Every row comes from one small tree of marks. The marks that hang from a mark follow it in brackets, in alphabetical order. Every link used is in the known rows. Which tree was each row made from?
Known rows
revuf(gesa(motane(doto(bunoz))) mitufol(mesodo)): [ 17  14  -3   8  12 -19 -20 -19   6  11  -8   9  -5 -12  10  25  27  19
 -35  -8   7]
gesa(revuf): [-21  14   3   5  11 -12  16 -21   2 -12  11 -24  10  15  13   9   2  11
 -16   7   6]
zefa(mesodo(doto(motane))): [  9  17   6 -16   7 -10  17 -16 -15   3   2 -15 -15   2  13  17   9  28
  -4  18  -6]
mesodo(doto(bunoz motane(gesa(revuf(mitufol))))): [ 14   3  14 -30   3 -20   5 -12  14  -9  34   5  -8   7  -4   5  -4   1
 -32 -12 -11]
motane(doto(bunoz mesodo) gesa(revuf(mitufol))): [ 27  12   4 -18  15  -9   5 -19  26  -6  19   1   7  20 -10  -4  11  -5
 -47 -21   2]
mitufol(mesodo revuf(gesa)): [  3   8 -26  31  19 -45 -12  -6  19  11 -22   0   8   5  11  28  18  31
   0  13   0]
doto(bunoz mesodo motane(gesa(revuf))): [ 15   0   5 -26  15 -16   6 -18   3   0  16   1  19  23   0 -12  -3  -8
 -30 -24  -2]
mitufol(mesodo): [-11  10 -16  19   6 -29   1 -23  -9   2 -15 -12   7   7  14  19  15  26
  -6   8  -1]
doto(bunoz mesodo motane(gesa(revuf(mitufol)))): [ 14   4   4 -27  11 -12  -6 -25   6  -4  28  17  13  22   3   0  -9   4
 -36 -29  -5]
zefa(mesodo): [ -6  29   4   7   1  -7  17 -25  -9   0   3 -19  -5  11  21  21  18  35
  -2  14   1]
zefa(mesodo(doto(bunoz motane(gesa(revuf(mitufol)))))): [ 18  14  21 -37   0  -6  11 -22  13   7  36  12 -17   8   4   9   2  17
 -31 -13 -11]
bunoz(doto(mesodo motane(gesa(revuf)))): [ 15   1   3 -23   3 -19   6 -13   2   6   2 -10  12  13  12 -11   0   2
 -23  -2 -12]
bunoz(doto(mesodo motane(gesa))): [ 24   5  -2 -13  -6 -23   0  -4  -5   4  -5 -13   8   8  10  -3  10  12
 -13   5 -17]
mitufol(revuf): [ -6  24 -18  14   8 -32  16  -9   7  -3  -2 -24   9  14   6  19   6  21
   4   7   7]
doto(bunoz): [ -2  27   4   6  -7 -23  10  -5  -5  -9  21 -28  10  13  11  11   9  15
 -10   0   3]
mesodo(doto(bunoz motane(gesa))): [ 24   4   9 -20  -5 -30  13   7   2  -6  18 -12  -7   4 -11  -2   9  -2
 -17   2 -15]
zefa(mesodo(doto)): [  7  22   8  -3   3 -11  19 -14  -5  -3   2 -25 -18   8  16  18  23  27
  -6  29 -10]
mitufol(mesodo(doto(bunoz)) revuf): [ 18  15 -23  -1   6 -49   4   4  13  14  -7 -17   2  12   3  14  14  12
  -3  -2  -2]
revuf(gesa(motane) mitufol(mesodo)): [ -8   1  -5  24  11 -20 -26 -29  -8  -1 -12  20  -7  -8  28  35  20  32
 -19  12  -6]
mesodo(doto(bunoz)): [ 11  19   7  -3  -2 -27  13   6   0 -13  17 -35  -2  11   9  10  14   4
 -11  15  -8]
revuf(gesa(motane(doto(bunoz)))): [ 17  19  12   3   9 -14   0   0   5  -1   0 -20   1  -9   2   8  28   0
 -29   4   9]

Which tree is each row?
[-26  13   7  -6  10  -3   2 -42 -10 -14  14  -3   0   7  23  20  -1  16
 -24  -3   6]	gesa(motane revuf(mitufol))
[ 31   0 -21 -18   4 -53   3   6  14  20  -7   3   0   6 -16   6  11   4
  -6 -12  -9]	mitufol(mesodo(doto(bunoz motane(gesa))) revuf)
[  4  11  -1 -16  28   7   1 -41   0  -7  -6  -3   4  10   9   7   7   0
 -41 -11  13]	gesa(motane(doto(mesodo)) revuf(mitufol))
[ 23  21   4  -5  -3 -22  21   1  19  -3  10 -26   1   3 -19  -3  27  -4
 -25  -5   2]	motane(doto(bunoz) gesa)
[ 12  17   5 -27  23  -3  11 -25  -2   3  -2 -22  16  16   3 -11  12 -17
 -38 -22  17]	gesa(motane(doto(bunoz mesodo)) revuf)
[ 17  -8 -12  -5   4 -32  -7 -20   0   1  -5  20 -18  -5  -4  22  10  22
 -18   8 -20]	revuf(mitufol(mesodo(doto(motane(gesa)))))
[  5  12   5  -4  12  -9  19 -24  27  -9  12  -4  -6   5 -13   7  12   8
 -36  -1   3]	motane(doto gesa(revuf(mitufol)))
[ 26  13  15 -27  -4 -17  18  -4  -1   8  17  -5 -17   6  -2   3  19  13
 -14   2 -14]	zefa(mesodo(doto(bunoz motane(gesa))))
[ 15  16  -4 -16   9 -18  -2 -12 -15  -1   9 -13  21  18  14   2  -3   8
 -18 -15   5]	doto(bunoz mesodo motane)
[ 30  15   5  -3  21  -5 -18 -13   7  -5   2   1   0   2   9  14  21   5
 -40  -4   4]	revuf(gesa(motane(doto(bunoz mesodo))) mitufol)
[ -8  16   7 -12  19  -3  22 -29  -3  -3  -8 -27   3   0   1   1  12  -5
 -29  -3  18]	gesa(motane(doto) revuf)
[-19  10 -10  10  11 -19  -7 -41   2  -1   4   7   5   9  21  25   0  32
 -21  -4   2]	gesa(revuf(mitufol(mesodo)))
[ 35  17 -11  -6  29 -24  -6   3  19   9 -16 -11  12   7  -2   3  24  -6
 -25  -8  13]	mitufol(revuf(gesa(motane(doto(bunoz mesodo)))))
[ 25   0  -6 -14  -3 -35 -10  -9   3   5   8  18 -12  -2  -4  16   9  16
 -22  -8 -18]	revuf(mitufol(mesodo(doto(bunoz motane(gesa)))))
[ 15  17   5 -18  -2 -26   9   2 -10  -6  17 -24  -1   4   5   9   0   6
 -13   1  -4]	mesodo(doto(bunoz motane))
[  9  13   5  -8 -18 -26   9  -1  -4   6   4 -20   1  -3   7   2  11  15
  -7   8 -14]	bunoz(doto(motane(gesa)))
[  8  27   5 -13   2 -10  16 -13  -8   1   1 -30   3  -1  -2   3  22  -4
 -24 -10  16]	gesa(motane(doto(bunoz)))
[ 24   3  -2 -19   4 -22   3  -7  -6  -1   9   1  13  18  -5  -6   6   0
 -21 -16  -6]	doto(bunoz mesodo motane(gesa))
[ 14   5   2 -22   0 -13  -7 -21   6   3  13   6   7  12  17   2  -6  14
 -29  -8 -14]	bunoz(doto(mesodo motane(gesa(revuf(mitufol)))))
[ 18  26  11 -26  -2 -13  14  -8 -13   8  17 -16 -10   5  12  12   8  20
 -11   1  -3]	zefa(mesodo(doto(bunoz motane)))
[-10   0  -3  -7  15 -16  -7 -37  -9  -2  -5   7 -13   0  21  20   8  12
 -25   5  -6]	gesa(motane revuf(mitufol(mesodo(doto))))
